Each row was made from one path, in order. Every step used is in the known rows, and no mark comes twice. Write each row's path.
Known rows:
podef -> perid -> roben: [  5   0  10 -17  -3 -13 -19   5  -1  -7 -12  22 -20  14  29  17  19   4
   7   0  27 -58  -7 -11 -38 -14  -5 -42  21 -23  13 -10 -11  19   2  -2
  26 -26   3  -5 -23  -3]
rera -> bubupo -> perid -> lonu: [  3   6  14  13  13  12 -17  24  36 -13   6  11  34  26  -3  -1  -6   9
  14  12  21 -11  30  20   7  12  -5  20  -7   1  11  -1  11  16   9 -20
  17 -29  14 -10 -48  20]
ruzi -> nosote: [-12 -16   5 -33 -14 -15  14  -8 -13  46   4  -2  31  39  83  10 -22  -9
  15  14   4  20 -47 -25 -32   9 -16  16 -13 -41 -13 -18  -1  -4 -10 -47
  16 -22 -21 -55 -18   8]
darum -> perid: [-10   6  40 -28  -5   5  28  11  16  35  34 -10 -17  -5  67  12  -8  -9
   0  -3  -6   0 -27 -28 -34   2  -1 -27  -8 -13  33 -24   2   8 -27 -38
  22  -4  -6 -26 -42   6]
pomu -> zusip -> numo: [ 31 -11   4  16 -20  52  43  11  15  44  -1 -17 -18  34  22 -21   0   8
 -20  31  -6  27 -25 -13  -5  27   8   7 -15  16 -54  33   0 -21  -6 -14
 -26 -10  24  -4   5  10]
zusip -> pomu -> dopi -> rera -> bubupo -> susa: [ 32  -6 -18  21  25   0  11 -31  27   6  14 -18  -3 -10 -32  -9  -2  31
 -15 -15 -34  40  30  20  52   9  -6  42  -2  58 -50   7 -12 -17 -32   9
 -37  29   7  25  14  29]
numo -> zusip -> pomu: [ 50  18  35  -7 -14  51  24 -41  45  65  28  -4  -7  24  63  12 -12   6
 -49 -10 -25   4   5 -47  -9  23  -9   4 -10  15 -28  35 -21  -9 -41 -56
 -32  19  -4 -28   4  61]
bubupo -> susa -> podef -> perid -> lonu: [ 21   7 -13  -9   5   9 -48  17 -40  -9   2  14   2  17  29  38   9 -10
  71 -24  23 -30 -11  13 -10  -7   6 -17  13   3  39  -9  -7 -17  12  17
  18 -26 -32  36 -24  23]
lonu -> perid: [  2  -3  37 -28 -26  12  24  15  32  19  14  24  17  13  47  11   9 -12
   8  -2  24 -13 -19 -35  -9   0  28  -3   5 -39  26 -33  18   0 -19 -25
  20   5 -14 -21 -32  22]
podef -> susa -> bubupo -> rera -> dopi -> pomu -> zusip -> numo: [ 14  -7 -14  53  12  35  27  -5 -39  10 -15 -29 -14  -9 -62 -47 -10   9
  -7  21 -18  77  35  34  41   8   2  42 -32  33 -46  48   1 -13  47  60
 -45  16  36  21  43 -33]
roben -> perid -> podef: [ -1   0  40 -20 -14  29 -23  15  23 -19  -1 -19 -16  16  45  24   7 -20
 -27  11   3 -54   2 -28 -39 -14  24 -54  27 -35  17 -19  -3   9 -16 -39
   3 -19  -5 -31  -6   5]
nosote -> ruzi: [-34   4  15 -42  -8   1  10   3  26  38   4  21  10  14  58  -3 -20  31
   6  -3  20  26 -67 -36 -11  10 -19  25   3 -39 -19 -28  -8  -3  -9 -50
  29  -6  -5 -24 -21  32]
rera -> dopi -> pomu -> zusip -> numo: [ 11 -10  -3  67  -9  45  40   1  24  39  -3 -31 -41   9 -42 -41   7  -2
 -42  17 -18  41  20   7  32  39 -17  27 -27  26 -60  33  10   6  19  11
 -46   3  57 -17  14  16]
misule -> nosote: [-31  -5  13 -30 -13  -6  27  13  17  52  20   5 -17  44  82   4 -21   7
 -14  -4  18   6 -35 -28 -22  10 -19  13  -2 -37 -30 -17   3   3  -6 -37
  46 -20   4 -69 -44  38]
lonu -> perid -> darum: [ -9  13  22 -18 -11  12  11  -2  41 -13   7  43   4  13  24  17  23 -13
  -7  -5  27 -57 -34 -32 -24   8  37 -38   6 -13  28 -27  13  18 -15 -35
  31   2 -24 -10 -36  29]
lonu -> perid -> podef: [ -2  11  36 -19  -7  24 -10  16  27 -13   3  16  19  13  26  10  20 -33
 -17 -17  16 -51 -21 -34 -14  -5  33 -39  25 -12  29 -28  25   5 -21 -29
  33 -11 -31 -13 -10  25]
lonu -> perid -> bubupo -> rera: [ -2   6 -12 -41 -24 -16  11   3  11 -32  -3  34  46  14  21  24  -6 -11
  15 -20  22 -28 -13 -23   9 -21  33 -14   7  15  47 -26  -3 -10 -18  -4
  29 -21 -31  -2   2  -1]
bubupo -> rera -> dopi: [-20  12   0 -16 -24 -18  17 -11   2  11   0 -11   2  12  22   0 -11  23
   6  -5   7  11  20  16   8  14 -27  35 -14  -4 -14 -12  -3   4   9  -9
  -4   2  10 -29 -26 -10]
bubupo -> perid -> roben: [  2  12  11 -34  -5  -2  -7  37   4 -29 -10  37   8  17  50  -3   2  21
   4  -1  22 -37  11  -6 -22 -11 -28 -20   0 -16   5 -24  -1  17   9 -12
  18  -5  -2  -6 -30  15]
numo -> zusip -> pomu -> dopi -> rera -> bubupo -> susa: [ 59   8 -17  30  22  26  12 -52  47  42  13 -12 -17   4 -32  -6   6  17
 -35 -16 -57  41  39   8  50  24  -2  45  -8  77 -69  42 -32 -32 -36  -2
 -56  36  19  20  27  47]
podef -> susa: [  9 -20  21 -22   9   8  -2 -11  12  41  12  -4   6 -10  44  11 -11   2
   8  17  12  16 -21 -19 -29  18  26 -15   0 -19  -4  10   8  12   2  -1
  19 -13   0 -40 -34  -7]
bubupo -> rera -> dopi -> pomu: [-35   5  -2   4 -10  -7  17  -1   6   4   6 -11  -4  -6   0 -15 -17  14
 -17 -20  11  32  41  16  29  22 -31  30 -24  13  -6 -21   3  22  16   3
 -18  11  31 -43  -9  -3]
numo -> zusip -> pomu -> dopi: [ 53  13   1   5 -18  35  37 -42  29  55  27 -23 -21  12  27  -8   0  -3
 -53 -14 -52   8  -8 -40   5  13   1  10   4  27 -46  36  -7 -23 -62 -45
 -40  43   4 -13  26  54]
numo -> zusip -> pomu -> podef -> susa -> bubupo: [ 53  -8  36  18   8  42  10 -33 -13  51  19 -19  -1 -14   5 -16  -7  12
 -47   2 -35  25  -7 -27  -3   2  12  15  -9 -15 -30  63  -4 -27 -20 -15
 -38  55 -19  40  41  20]
rera -> dopi -> pomu -> zusip: [-26 -27   2  47   4  17  32  15  31  14 -10 -28 -30 -10 -33 -39   6   1
 -44   8 -13  33  17  10  34  31 -28  18 -20 -13 -30   5  20  19  15   3
 -24   8  52 -21  -6  -2]
roben -> perid -> bubupo -> rera -> dopi -> pomu -> podef -> susa -> ruzi: [ -5 -25 -38  12 -10 -42 -22  14 -45 -54 -34 -12  -9 -46 -69   0  -7  -7
   4  11   3   0  14  26  16 -15  20  -7  -2 -33  34  -7  -4   9  30  65
 -25  16   3  44  68 -62]
roben -> perid -> bubupo: [  2 -17   8 -22 -21  -2  -5  -6  32 -18   0 -11  -6  14  34  36 -11 -15
  -5  22  -2 -44  -5 -38 -26 -33  38 -37  14 -39  27  -9 -18   4 -15 -31
  13 -32   2 -22  -6   4]
podef -> susa -> ruzi: [  3 -17  11 -36   6  -6  -6   2 -22  31   3   7  17  -9  49   9 -13  -5
  46  18   7  21 -59 -18 -22   7  20  -3  -1 -59  -1  -3   5  -3   6   4
  21  -9 -27  -8  -6 -15]
bubupo -> perid -> podef -> susa -> ruzi -> nosote: [ -3   5 -19 -47  22 -23 -40  27 -64 -16 -22  25  57  12  52  15 -12 -31
  52  19  11   4 -48   4 -48  -9 -20 -13   4 -31  15 -17   6  -8  21   7
  35 -27 -63  -1  19 -23]
susa -> bubupo -> rera -> dopi: [-33  14  11 -13 -19 -10  16 -14 -29  -5   1 -14  19  12  12 -13 -20  26
  23  -5 -14  25  15  12  21 -24 -25  55 -15 -41 -14  -8   1 -12  15 -16
  -5  13   0   3 -12 -10]
numo -> zusip -> pomu -> podef: [ 46   3  31   7 -23  44  27 -21  27  54  21 -13 -17  10  28  -7   0  16
 -74 -11 -21   5  -4 -31  -4  32 -17   9 -10  11 -34  36  -8 -16 -42 -45
 -50  51  -1   8  27  47]
bubupo -> rera -> dopi -> pomu -> zusip -> numo: [  7   2 -23  45 -18  36  44   7   2  15 -11 -23 -28  12 -38 -40  -4  13
 -35   6  -5  53  37  29  41  41 -27  38 -33  60 -51  22  -2  -3  25  28
 -56   7  53  -9  31  -7]
perid -> podef -> susa -> bubupo -> rera: [-15  11  11 -29  23   8 -35  -4 -45 -25  -2 -10  34  -1  20  -4 -16  -3
   9  -8   0   5 -12   2 -14 -28  20 -19  13   1  10  12   1 -12  12   6
  22 -15 -33   7  16 -29]
darum -> perid -> podef -> susa: [  8  13  34 -13  33   8 -20   6   0  12  17 -17 -17 -28  30  18   7 -34
 -18  -4 -13 -24 -30 -14 -54   2  28 -76  17  21  43   1   9  18 -15  -4
  41 -27 -27 -20 -19 -11]
susa -> podef -> perid: [-28  10  32 -19 -16  -8 -11  11 -34  15  16   7 -11  -3  30   6   9  -1
  46  -3  23 -11  -7 -10 -18 -21 -12  -8  19 -51  21 -18   2  -6  -2 -15
   8  15  -7 -14 -26  -2]
numo -> zusip -> pomu -> podef -> perid -> lonu: [ 74   5  10  46 -16  49  -8 -12  23  23  10 -14 -21  17 -15  18  11  -9
 -57  -8  -9 -43   0 -11 -21  27  -2 -21   9  43   4  43  -8 -16 -36 -18
 -30  23  -2  43  36  34]
podef -> perid: [ -9  -8  19 -22 -12  -1   2   1  14  25  13   6 -11  11  37  26   0  -3
  17   8  25 -10  -5 -15 -33   0   0  -8  11 -20  12 -12  -2   8  -6 -11
  14 -14  13 -25 -33  -8]

Write each row's path:
[ -8   3  21 -20 -18  18  -4  -3  38 -19   2   7 -30  18  46  32   6  -3
 -20  26  12 -59 -10 -26 -48  -2  30 -53   7 -34  16 -16 -17  23  -7 -43
   1  -4   2 -25 -30   9] | roben -> perid -> darum
[ 10   7   1 -10  -6  28 -10  38  20 -21  10  11  28  24  41  11 -14  -5
  10   1  19 -22   0  -1 -14   9  -7  -8  -9  11  23 -18  12   6   1 -19
  21 -17  -3  -8 -35  22] | bubupo -> perid -> lonu
[ 28  -4  -1  -5 -15  10  36 -21  10  21  32 -28  -7  -1  31 -12  -7   7
 -33 -12 -30   8 -16 -28   5  -1  -2   7   9   7 -29  -1  13  -8 -57 -33
 -21  37  -8 -10  16  36] | zusip -> pomu -> dopi
[  1   8   9 -24  27  14 -31  25   5 -17   1  15  22 -13  27  12   0 -10
  -5   7  18 -17  13   1 -38   4   4 -39  13  22  15   3  14  15  17  12
  27 -19 -15 -20 -19  -8] | bubupo -> perid -> podef -> susa
[-25 -10   5  33   6 -18  13 -12  30   7   7 -31  -6 -10 -55 -40   6   9
 -12  12 -25  32  -1  12  38  -2   8  32  10   0 -52  -7  12  -7 -26 -15
  -9  25  40 -18  -4 -12] | pomu -> dopi -> rera -> bubupo
[-28 -17  12  32  19  -2   4  35 -28 -14   0  -5   2 -52 -63 -46  -4  13
  -7   6  -1  51  50  30  24  -6 -26  42 -21 -31   1   3  37  18  49  44
 -18  50  24  31   4 -23] | rera -> dopi -> pomu -> podef -> susa -> bubupo -> perid
[ 25   3 -41  52 -19  18  37   4  16 -30 -27   8   0   6 -80 -22  14 -18
 -26  -2  -4   9  32  12  54   6  20  17 -19  72  -6  16   2  -9  15  46
 -28  -9  24  23  52  -2] | lonu -> perid -> bubupo -> rera -> dopi -> pomu -> zusip -> numo
[ 15  -4   9  -3  22  28 -26  27 -18 -28   5   7  43   1  19   0 -22  -6
  37  14   4   2  -6   4 -13 -23  23  -1  -5 -18  27   8  17  -5  23  12
  31 -11 -22  26 -21   0] | podef -> susa -> bubupo -> perid -> lonu
[-23 -25 -37   1  -2 -60  -4  12 -89   6 -30  -6  24 -21 -18 -26 -19  -2
  27   5  12  64 -27  41  11  28 -31  46 -27 -31  -6 -18  11  -6  39  50
 -21  27 -20  11  54 -57] | bubupo -> rera -> dopi -> pomu -> podef -> susa -> ruzi -> nosote
[-21 -20 -49  17   9 -46 -18   2 -49 -37 -25  -6  12 -49 -76 -20 -12   2
   7 -10  -2  24 -13  31  35   4  -1  13 -13  -2  10   9   9   6  29  58
  -6   5  -8  37  60 -48] | perid -> bubupo -> rera -> dopi -> pomu -> podef -> susa -> ruzi
[-15   4 -19  17  16 -34 -25   0 -35 -11   0  -1 -18 -22 -64 -12  28  10
  63  -7  -6  28  24  45  43 -22  -4  30  20  12 -20 -13  -6 -28   3  38
 -17  28  15  38  -3 -15] | pomu -> dopi -> rera -> bubupo -> susa -> podef -> perid
[-22   6   3  44  48  11  -7  22 -45 -43 -12 -41 -23 -50 -66 -39   4 -24
 -32 -10 -41  28  20  40  17 -13 -10 -27  -6  33  34  15  14   2  24  52
  -4   5   4  37  35 -55] | darum -> perid -> podef -> susa -> bubupo -> rera -> dopi -> pomu -> zusip
[-10   3  12 -16  19 -19 -27  -4 -26  28   7  22  -1   7   1  19  18  20
  76  -7  26  12  35  26  11  -6  -9  26  12 -27  11   3 -18  -6  22  18
  -4 -12  -4  14 -46   9] | rera -> bubupo -> susa -> podef -> perid
[ 24 -13  22   4 -18   5  18   4   0  16  22  -8 -16  -9  10  13   3  21
 -37  -5  15 -12   5  -7 -22   6 -23  -5  12   5   7   2   5   0 -30  -7
 -23  37  -4  28  16   4] | zusip -> pomu -> podef -> perid
[  8   2 -54  56  -8  16  28 -10   5 -15 -23 -22 -15   9 -72 -27  -8   0
 -36   4 -20  26  30  20  47  15  -8  20 -28  80 -39  38 -11  -4  19  30
 -37 -23  41   3  51  -7] | perid -> bubupo -> rera -> dopi -> pomu -> zusip -> numo
[ -7 -30 -55  31  17 -34 -16  -2   8 -19 -17   3 -25 -28 -81  20  16  -4
  -8 -24   5  -7  38  25  21   7 -13   2  -3  36  16  13  -6  17  30  58
  -5 -27  21  47  15  -4] | rera -> dopi -> pomu -> podef -> perid -> bubupo -> susa
[-14   4   5  -9   5 -17   0 -21 -39   5  -3 -14  16 -10  -2  -8 -15  20
  30  10  -6  35  16  22   8 -18   1  40  -9 -29  -7  12   2  -7  28  26
   3   7  -6   3 -13 -34] | podef -> susa -> bubupo -> rera -> dopi
[ 12 -18 -43 -34  18 -17 -19 -16  13  -5  -5  26   7  15  20  65  -2  -8
  41 -10  14 -26  -2  -9 -20 -15  18 -23   9  31  25   9 -29  -2   9  24
  31 -66 -13  20 -18   5] | podef -> perid -> bubupo -> susa
[-35  25  13  -2  16  -3  -3   3  45 -22   4  42  12  16  -6  -2   9  27
   0  16  28 -22  33  16  -9  12 -14   2  -9   1  -2   1  -4  34  15 -30
  13 -12  15 -17 -60  16] | rera -> bubupo -> perid -> darum
[ -6 -15 -38  12  -3 -48  -7  15 -39 -49 -29  21  26 -50 -87 -13  12 -18
  18 -16  15   4 -10  21  43  -3  29  10  -3 -10  47 -16  22   2  25  74
   5  23 -23  57  62 -43] | lonu -> perid -> bubupo -> rera -> dopi -> pomu -> podef -> susa -> ruzi
[ -2  15 -19 -11 -26 -33  12 -14  15 -28 -14  21  28   5 -23  20   6  -7
  13 -13   6 -33  15   0  23 -18  20  13   4   7  32 -22   4  -2   0   7
  22 -19 -16   3  -3  -4] | lonu -> perid -> bubupo -> rera -> dopi
[-19   8 -19   6 -14 -20  11  -4  22 -38  -9  20  20 -13 -45   3   1 -18
 -11 -29   9 -13  34  -2  46  -7  15   9  -6  28  40 -27   7  17   7  23
  10  -7   3  -9  13   4] | lonu -> perid -> bubupo -> rera -> dopi -> pomu
[ -4 -15 -28  12  22 -14   3 -12  25   7   0 -13  -4  -4 -38 -14   5  16
  14  -3 -22  42  11  26  46  10   8  39  -3  31 -50  -4  -5 -17  -9  14
 -15   7  24   9 -12   3] | pomu -> dopi -> rera -> bubupo -> susa
[-22  12   1 -11   0  -4 -10 -15  24  -7   7  25 -23  10  14  33  15  -1
  -2   7  29 -53 -18 -12 -49   3   6 -46  11   6  14  -2  -9  25   1 -22
  25 -17   5 -15 -36  -1] | podef -> perid -> darum
[-10   5  10 -17   6 -15  13  -4  18   6  22 -10  -4  -9  33  23 -14 -20
  -2  -7 -24 -24 -36 -37 -27 -20  14 -46   0   4  47  -8  -5   8 -32 -36
  41 -40 -16 -13 -19   8] | darum -> perid -> bubupo
[ 13  11  -5 -34   6 -18 -45  14 -54 -17 -18  41 -19   9  37  23  27  14
  66 -24  27 -45   1   9 -16 -24  -9 -33  23 -23  24 -13 -23  -6  21  26
  13 -10 -32  36 -19  17] | bubupo -> susa -> podef -> perid -> roben
[-24   9   3  -9  -6 -27 -29  -9 -31 -16   6   8   2  -8  -5  18   8 -12
  47  -5   4 -40 -15 -18 -11 -45   5 -26  26 -31  34   0  -4  -7  -4 -13
  29 -17 -18  -1  -2  -2] | susa -> podef -> perid -> bubupo
[ 15 -17   5 -39   4 -17 -47   9 -58  -8 -29  -7  18  17  59  34  -6 -46
  35  41  -2 -24 -60 -17 -63 -19  26 -40  22 -76  22 -18 -10 -11   6  -5
  19 -29 -59 -10  35 -31] | roben -> perid -> podef -> susa -> ruzi -> nosote
[ 65  11  15  19 -13  20  -8 -14   6  17  -8  12 -41  10  -3   2  29  16
 -62 -13  -3 -60  11 -16 -29   6 -20 -36  17  20 -12  37 -24  -2 -28 -10
 -34  35   0  43  39  27] | numo -> zusip -> pomu -> podef -> perid -> roben
[-14   6 -38  11  42 -54 -42  13 -56 -40 -33  -2  46 -14 -59 -32   6 -29
  43  30 -24  31 -28  44   8 -18 -11  19  17   1 -27 -13  13 -20   9  32
  15   3 -26  19  49 -50] | pomu -> dopi -> rera -> bubupo -> perid -> podef -> susa -> ruzi -> nosote
[-23  -2 -32  34  12 -14  26  13   3 -35 -11 -25 -24 -29 -50 -19  -6 -13
 -37 -10 -35  14  17  23  32  -1 -23 -19 -19  56  36  -3  -5  11   2  27
  -5 -15  27  13  22 -32] | darum -> perid -> bubupo -> rera -> dopi -> pomu -> zusip
[-39  23 -21  30  19 -18   2   3  38 -54  -4  15  -2 -16 -75 -33  18  17
 -12  16  -6  -5  21  34  21  -2  -9   6   1  41 -33 -15   6  12  -5 -10
  -2  33  34   5 -14  -9] | pomu -> dopi -> rera -> bubupo -> perid -> darum
[-33  -5  37  21  10   1  -1 -12  45  15   7 -10   5  -1 -20 -20  -9  21
  -9  17   2  25  10   7  24   9  -4  26  -5  -8 -36 -10  -3   7  -3 -28
   0   2  36 -36 -27  -2] | dopi -> rera -> bubupo
[-31  32 -26   1 -17 -55 -28 -20 -51 -36 -14   5   0  -9 -39  13   7   6
  53 -16   3 -33  26  27  11 -41 -23   8  19  -6  29  -3 -14  -6  16  18
  11  -9  -9  10   8 -28] | susa -> podef -> perid -> bubupo -> rera -> dopi
